Each row comes from the steps of one path. Every step used is in the known rows, and no mark comes twice. Write the path behind each row, first mark first.
In the rows, zero is written as 128.
Known rows:
l k g y a: [ 83  65  82 115 107 149 119 125 148 133 130  98 116 116 122 138  66 159
 120 203 119 140 154 137 138  82 119 101 130 135 110 114 109 142 101]
k g y m: [ 70  92 100  81 127 148 114 122 155 157 103 125 114 119 126 131 100 148
 132 201 111 137 149  68 140 101 122 104 132 124 108 131  99 102 133]
g y a u f: [ 85  91  88 140 119 127 113 154 123 107  99 130  74 103 122  91 126  98
 123 172 114 110 135 127 108  78 110  84 152 163 120 138 135 118 100]
y m: [112 117 123 126 140 136 130 129 104 141 106 139 135 145 125 102 125 112
 130 166 119 127 124 105 144 132 119 123 135 145 119 135 119 112 154]
a u: [114 135 116 128 127 111 110 129 131 107 118 128 116 150 117 106 112 107
 121 117 132 125 115 142 112 138 115 111 142 124 126 132 134 117 122]
k l u a y m: [ 66  83 109  85 164 106  96 118 128 133 118 162 124 161  81  56 100 160
 110 180 119 161 169 132 159 189  76 104 129 181 137 112 128 137 136]
a u l k b j: [123  91 118 164 130  83  89 152 133  92 122 122 125 200  69  78  59 138
 144 214 144 120 107 177  74 149 131 113 130 159 112 150  93 132  91]
j b k: [142 111 132 174 115 131 122 123 137 119 115 136  89  93 101 137 101 149
 153 175 140 120 121 115  90  93 121 123 120 147 129 105 120 144 140]
u a y m d z: [ 32 100 134 105 142 128 130 115 124 134  83 148 151 202 123 135 123  97
 113 180 117 161 131 104 170  90  96 115 172 186 132 132 138 112  87]
k g: [108 126 116  91 114 136 114 112 144 137 124 109 124 133 139 144  96 133
 125 150 116 131 139 114 137 126 129 118 121  98 125 135 104 126 115]
y g k l u a: [ 77  68 110  89 151 128 107 129 120 116 131 152 119 144  49  80  21 179
 126 156 132 155 165 139 171 150  91 101 113 162 123 107 108 131 134]
j b k g y: [100  86 109 130 102 143 109 116 183 136 110 122  69  64 101 166  79 186
 157 212 133 131 147  79  89  67 123 104 116 128 118  99 100 134 116]
u a y: [ 91 125 123 122 138 111 119 119 162 129 126 135 126 162  90 119 149 160
  94 128 124 151 149 126 128 153 117 119 142 145 147 111 148 137  94]
u a: [106 121 131 118 138 123 125 131 132 129 123 131 133 161  91 115 106 142
 119 113 123 135 128 115 130 138 119 125 125 134 145 116 140 123 109]
l u a y m: [ 65 102 115 107 159 113 113 113 136 130 110 155 133 184 102  72 118 141
 101 187 117 159 160 150 163 195  93 109 140 184 141 130 146 130 115]
j b k g y m: [ 83  73 104 127 114 150 110 117 161 149  90 133  77  81  98 138  76 169
 157 252 123 130 144  54 106  70 112 100 124 143 109 108  91 118 143]
g k b j: [119  91 107 149  97 125 122 140 130 111 117 140 131 162  70 109 119 194
 144 220 152 128 121 105  95 106 165 124 107 159 107 149 103 137 147]
l u: [117 114 126 117 138 125 120 121 123 116 133 137 129 131 141 109 100 126
 133 149 131 136 143 172 148 168 114 124 120 151 131 141 135 139 124]
u a y g k b: [ 85  98 104 147 118 135 121 133 168 118 111 139 122 163  36 139 113 204
 107 189 139 156 164 118 148 117 121 109 145 166 117 132 122 135 105]
g y a u l k: [ 86  72 105 147 146 109 108 152 135  93 138 114  96 145  95  87  48 120
 118 171 125 128 138 172 100 107  92  92 156 157 115  84 117 125  88]
j b k g: [123 108 119 136 103 138 108 108 151 128 110 117  86  96 112 152  71 152
 150 198 129 124 133  99 102  90 119 115 112 117 126 110  96 141 126]
a y m: [ 96 124 113 127 141 123 123 116 135 140 110 142 127 147 124 105 166 128
 104 181 119 143 145 118 139 146 116 117 152 155 120 131 128 125 139]
k l u a: [ 96  88 123  87 151 111 100 129 120 120 137 148 126 144  86  79  62 163
 135 128 127 149 151 143 148 167  88 114 104 157 144 108 129 141 125]
u l: [126 124 150 121 155 112 122 139 130 117 141 125 120 138 123 116  89 117
 129 130 119 122 134 134 117 135 116 129 133 123 132 100 105 121 109]
k g y a: [ 70  90  91 100 103 154 123 122 148 142 124 109 102  93 127 149  87 137
 125 164 111 133 155  97 138  62 125 107 136 118 119 123 123 120 117]
a y: [112 134 120 130 128 115 122 115 159 127 130 132 121 129 127 130 170 145
 103 143 129 144 149 142 125 145 125 121 144 140 130 120 136 141 112]
z d f u a: [ 99 148 131 113 115 109 137 160 168 119 103 135 147 149  76  94  92 127
 132 161 117  97 104  96  98 115 110 136 126 132 123 192 162 124  97]
z d f u: [121 156 128 123 106 114 139 157 163 118 107 132 142 114 113 104 112 114
 139 176 122  89 103 109  94 106 117 140 129 126 105 200 151 128 116]
j b k l u: [132  77 124 140 129 117 100 121 124 111 129 153  83  72  95  97  57 163
 169 192 144 133 145 143 109 127  87 114 100 171 127  96 110 161 153]
y m d z: [ 70 103 140 111 132 144 139 125  91 135  86 140 153 166 160 145 101  65
 148 178 123 137 110 106 172  66 107 124 160 170 113 152 117 102 123]
j b: [144 137 121 138 115 145 125 130 125 130 116 136 120 119 111 138 132 126
 145 167 129 130 135 110 132 117 125 130 134 147 127 122 133 143 132]
m y g k: [147 115 114 145 128 132 115 132 138 128 127 127 114 133  99 120  99 172
 110 180 125 150 161 135 143 116 122 113 145 156 104 127 123 111 119]
y a u f d z: [ 82 117 112 134 104 124 120 150  81  91  69 121 107 142 127  99  85  26
 125 174  99 106 110 121 132  72 102 114 165 231 126 152 155 113  86]
y g k b: [122  99 108 153 110 152 129 142 132 117 114 133 122 128  73 149  92 174
 141 189 144 131 142 119 150  94 134 118 131 151  97 150 100 126 140]
d f u a y: [ 92 144 108 151 133  97 133 142 182 118 107 131 147 170  84 119 155 156
  97 163 117 130 137 133 119 134 105 128 145 130 122 178 157 140  95]
z d: [121 141 142  92 110 128 125 132 142 128 126 136 119 108 118 103 109 119
 139 140 129 111 115 105 101 125 128 130 127 139 130 135 141 124 116]
d f: [118 139 127 132 127 123 134 144 139 126 121 125 150 127 139 114 142 109
 124 150 116 126 123 161 131 126 110 133 125 114 117 179 154 128 134]
k l: [127 108 123 107 131 119 112 133 121 132 137 136 118 106 110 111 109 150
 138 121 128 132 137 111 125 122 113 123 118 128 124 108 111 135 150]
y g: [117 127 125 142 131 140 129 126 129 143 116 128 125 112 111 145 104 105
 130 124 121 131 135 141 157 106 127 126 144 130 119 156 128 110 125]
f u l: [136 131 136 147 152 101 129 146 142 107 130 124 120 149 105 129  79 128
 135 145 124 104 128 104 108 120 123 134 139 123 119 116  90 125 106]
f d: [123 131 123 122 128 125 128 127 134 124 112 129 134 124  96 136 135 108
 137 145 117 134 135  93 125 119 132 141 120 173 120 129 159 114 124]
u a y m d: [ 52 101 116 111 157 123 123 109 142 140  94 150 141 190  97 122 161 115
 116 180 117 164 150  94 157 112 104 108 149 152 126 131 144 109 109]
a u l: [111 130 137 121 154  95 104 140 132  96 131 125 108 163 112  91  75  93
 122 120 124 120 122 146 101 146 103 111 146 117 130 104 111 109 103]
b k: [127 102 139 164 128 113 128 121 137 119 126 128  98  98 119 129 101 148
 136 139 140 119 115 128  90 107 122 122 115 129 129 111 115 129 136]

Which path is each row?
[120  89 111  97 130 124 117 134 120 110 142 138 114 124  92  94  90 190
 126 158 142 139 144  96 120 121 114 111 108 131 112  75  90 143 162] -> g k l
[150  94 136 159 141 113 114 157 138 104 139 114 136 159  98 121  72 159
 146 200 140 125 133 164 116 144 115 127 125 157 112 115  87 150  91] -> u l k b
[131 100 113 140 106 138 130 144 135 102 125 133 127 144  88 129 116 194
 138 195 151 128 135 106 121 114 135 120 116 151 106 120 100 143 144] -> g k b
[ 85  77 117 120 115 126 113 114 188 135 124 115  78  74 118 154  78 189
 139 174 133 131 139  93  87  78 125 102 111 109 119 104  94 120 115] -> b k g y
[102 133 143 113 112 130 134 134 116 119 100 126 144 137 122 151  97  88
 135 144 118 131 117  99 139  95 122 148 144 208 126 131 150 117 106] -> f d z
[152  95 114 165 113 130 121 146 135 115 126 117 142 147 106 135 110 174
 145 197 147 132 127 164 125 136 125 127 119 163 108 142 108 157 109] -> l k b
[102  92 132  82 131 114 105 146  97 108  95 143 117 108 134  90  70  92
 153 201 109 127 141 130 153 130  90 125 122 247 123 139 122 140  99] -> k l u f d z
[161 107 108 166 108 138 112 147 144 123 116 127 116 129  78 140 104 196
 132 209 136 145 160 129 140 100 125 119 142 173  94 147 117 118 121] -> m y g k b
[118 154 150 117 132  97 133 167 167 107 120 129 134 125 107  91  74 101
 142 179 114  83 109 114  83 114 104 140 135 120 110 176 128 120  95] -> z d f u l
[100 119  93 141 121 119 114 145  99  96  81 123  98 129  98  86 122  42
 127 174  99 109 129 113 122  93 111 108 140 196 119 153 162 111 107] -> y a u f d
[111  70 126 133 139 113  95 124 126 113 123 156  88 106  58  85  36 181
 160 176 139 140 145 127 114 136  79 110  97 175 145  84 120 156 136] -> j b k l u a
[ 56  90 111 114 145 141 139 142 150 147  90 145 151 123 134 127 163  93
 151 217 115 145 139 105 148  60 101 113 134 133  87 189 155  91 138] -> g y m d f
[ 94  95  96 164 100 127 117 124 160 126 110 144 121 149  53 131 136 189
 120 230 146 147 149 127 121 102 160 116 139 168 101 170 110 134 128] -> a y g k b j
[123 108 129 136 159  91 100 142 129  88 138 113 121 184 108  81  52 114
 117 160 133 126 121 186 100 169  98 105 141 135 120  98  97 131  84] -> a u l k
[128 112 118 158 100 121 116 138 128 132 111 136 133 143  89 127 136 153
 155 184 139 122 113 120 102 107 163 137 115 153 119 178 124 128 135] -> k b j
[ 73 123  99 150 144 114 142 129 161 127  81 142 159 164 128 133 188  91
 125 233 115 135 138 109 147  87 101 121 154 132  84 211 143 117 125] -> a y m d f u
[118  69 131 129 142 100 103 119 126 111 142 146  91  80 114  90  55 167
 151 153 144 133 136 158 105 138  91 113  94 151 129 104 105 146 148] -> b k l u
[126  65 129 132 146  98  97 133 118 107 121 146  72  69 130  69  72 154
 154 193 132 117 140 160 106 140  89  98  93 168 127 121  88 152 127] -> b k l u f
[ 76  97  91 139 114 129 119 138 130 112 119 128  92 114 105 110 107 113
 121 130 127 126 132 125 110  78 110  98 155 148 121 120 153 111 125] -> g y a u
[148 122  97 160 120 108  95 149 102 107 102 119  82 135 136  69 129  91
 110 177 101 116 139 163 114 112  99  95 159 177 126 148 149 116  90] -> m y a u f
[ 71  65 102 140 103 139 122 116 156 131 122 109  72  64 117 149  62 163
 134 171 122 125 142 104 100  39 119 100 122 121 121 104 111 120 126] -> b k g y a
[ 97 132 127 116 116 112 111 150 109  95  70 127 114 148 128 106 103  51
 132 174 111 111 107 112 120 108 108 116 155 222 122 153 138 111  76] -> a u f d z
[ 80  82 107  91 145 103  85 135 180 104 135 101  99 158 107 109  29 147
 119 193 125 137 145 151  96 139  99  84 137 116 110  93  76 121  65] -> a u l k g y
[110 151 142  96 108 124 132 148 153 127 119 133 144 105 130  90 123  99
 134 162 118 109 110 136 104 122 111 135 124 125 118 187 167 123 118] -> z d f
[117  94 120  95 142 116 104 125 117 120 142 146 119 108 123  89  83 147
 143 143 132 141 151 157 146 161  97 119 109 150 127 122 117 145 142] -> k l u
[106 140 116 147 133 109 138 155 153 118 104 127 155 170  85 117 112 138
 120 148 116 114 116 121 124 117 109 134 126 121 121 184 150 128 111] -> d f u a
[ 84 153 124 115 115  96 131 146 199 118 104 138 138 149  76  95 136 144
 107 179 117 112 124 107  94 130 106 129 143 141 123 184 171 136  82] -> z d f u a y
[103 106 116  98 145  98  86 127 147  97 134  96 116 189 119  95  20 117
 114 178 121 129 131 171 110 165  98  94 134 105 117 106  72 129  71] -> a u l k g
[138  84 131 165 132  99 107 152 132 114 131 122 140 176  80 102  73 159
 151 227 140 123 119 167  91 136 143 132 116 165 113 143  87 144  96] -> u l k b j
[148 107 127 159 157  98 126 150 141  99 137 112 131 168 101 118  57 144
 130 184 131 111 127 144 107 143 118 127 134 138 110 107  77 146  86] -> f u l k
[103 129 113 152 132 117 148 141 152 116 100 128 159 144 131 158 151  95
 149 178 124 120 121 122 134  65 114 132 131 106  92 210 143 120 117] -> m d f u
[132 126 121 123 133 123 123 141 127 120  91 129 116 112 112 115 155  90
 140 187 106 117 137  95 123 119 131 127 117 190 118 146 141 121 101] -> u f d
[ 82 141 105 165 135 110 133 139 182 133  96 129 144 155  68 136 129 132
  98 159 110 132 145 144 148 112 104 126 160 131 113 208 157 122  91] -> d f u a y g
[ 88 102 122 117 149 140 133 119 109 139  98 144 144 154 133 131 140  81
 149 182 122 141 129  99 158  90 115 118 135 135 107 152 126 101 141] -> y m d
[108 104 100 157 109 140 124 129 164 117 117 136 116 128  75 151 132 189
 115 205 144 148 164 131 145 108 130 112 149 162  99 144 108 139 123] -> a y g k b
[ 72 106 109 126 138 129 124 117 162 123 120 139 119 163  54 118 108 179
  84 159 128 158 165 123 149 130 119 103 150 149 126 108 127 128 104] -> u a y g k
[ 91  91 103 139 116 146 138 138 131 133 128 127 106  89 115 133 120 135
 129 140 122 130 144 117 127  66 124 116 142 151 123 116 147 123 131] -> g y a
[ 46  52 112 110 134 137 119 104 168 146  93 129  95 100 124 160  90 143
 160 228 126 144 141  63 117  38 113  91 119 116  98 128  89  91 127] -> b k g y m d
[ 61  92 107 115 147 125 118 110 157 112 127 148 121 167  68 101  80 179
  91 178 132 168 178 165 170 172 103  99 140 173 128 124 133 139  99] -> l u a y g k
[107 100 128 126 115 121 113 105 155 126 122 110  94 104 128 145  68 155
 133 159 128 123 126 116 100 100 123 111 108  97 126 120  90 126 125] -> b k g
[137 118 128 165 155  93 133 165 152  98 129 107 155 166 114 103  71 128
 126 207 121 108 122 175 110 140 100 131 131 124  98 159 101 146  91] -> d f u l k
[139 128 101 161 116 109 100 135 111 110 122 117 101 147 120  91 107 105
 106 136 114 133 136 160 117 109 100 108 161 156 127 133 165 110 113] -> m y a u
[126 145 115 157 124 114 142 152 149 117 110 123 150 136 123 127 132 120
 128 163 121 105 116 128 119 108 117 138 130 115 103 197 138 131 129] -> d f u
[ 84  79  98 100 143 121 105 112 148 114 139 152 105 111  87  95  84 183
 109 189 137 165 185 164 161 155  95  99 133 164 108 111 104 149 138] -> a y g k l u
[108 109 114 131 129 146 134 127 128 123 123 132 121 130  93 129  87 146
 118 158 133 135 142 122 150 108 130 113 137 134 106 127 107 118 138] -> y g k
[ 85 111 146 113 121 137 138 124 112 122 107 130 147 150 163 171 107  82
 146 143 131 139 114 125 156  63 115 130 153 154 122 142 124 119  99] -> m d z
[ 90  95 112 119 138 141 129 138 138 149 107 143 119 116 115 114 132 141
 136 182 124 133 138  85 130 106 121 112 140 155 112 124 122 105 145] -> g y m
[122 129 113 129 132 108 106 144 121 103  99 128  96 140 133  83 132  89
 124 158 121 109 119 141 110 141 113  96 138 141 124 152 114 122  98] -> a u f
[ 34  88  99  77 132 148 125 126 169 154  87 128 146 125 145 145 130  97
 149 241 103 149 149  93 158  56 100 104 129 104  84 198 128  89 125] -> k g y m d f
[103 132 116 143 130 129 122 112 159 143 120 132 117 111 111 148 145 122
 104 139 121 147 157 153 152 122 124 120 161 137 122 149 135 123 108] -> a y g
[ 66 111 110 137 153 120 145 145 133 128  74 142 173 196  92 119 124  90
 142 201 111 126 118  85 155  80  97 124 135 130  99 207 148  99 123] -> y m d f u a
[ 81  93 115  88 152  98  94 117 152 121 140 151 116 144  84  80 106 180
 109 144 127 164 172 157 144 186  85 109 121 166 146 102 136 153 109] -> k l u a y
[141  73 121 142 134 114  93 135 115 108 108 153  65  61 111  80  76 151
 171 233 132 117 147 143 107 129  88 100  98 187 126 113  93 167 126] -> j b k l u f
[134 125 121 152 141  94  94 146 111  99 132 115  92 154 116  76  69  90
 109 137 105 127 143 166 105 119  87 109 167 150 131 103 143 102  96] -> m y a u l
[ 56  70  91 137 102 123 104 116 159 110 111 109  61  89 106 127  46 141
 127 161 127 121 131 113  84  50 106  82 134 116 120 112 115 109 122] -> b k g y a u
[102 132 110 146 135 101 127 126 172 119 114 133 123 172  73 134 139 172
 100 142 128 132 143  98 117 136 123 123 147 144 133 123 132 141  86] -> f u a y
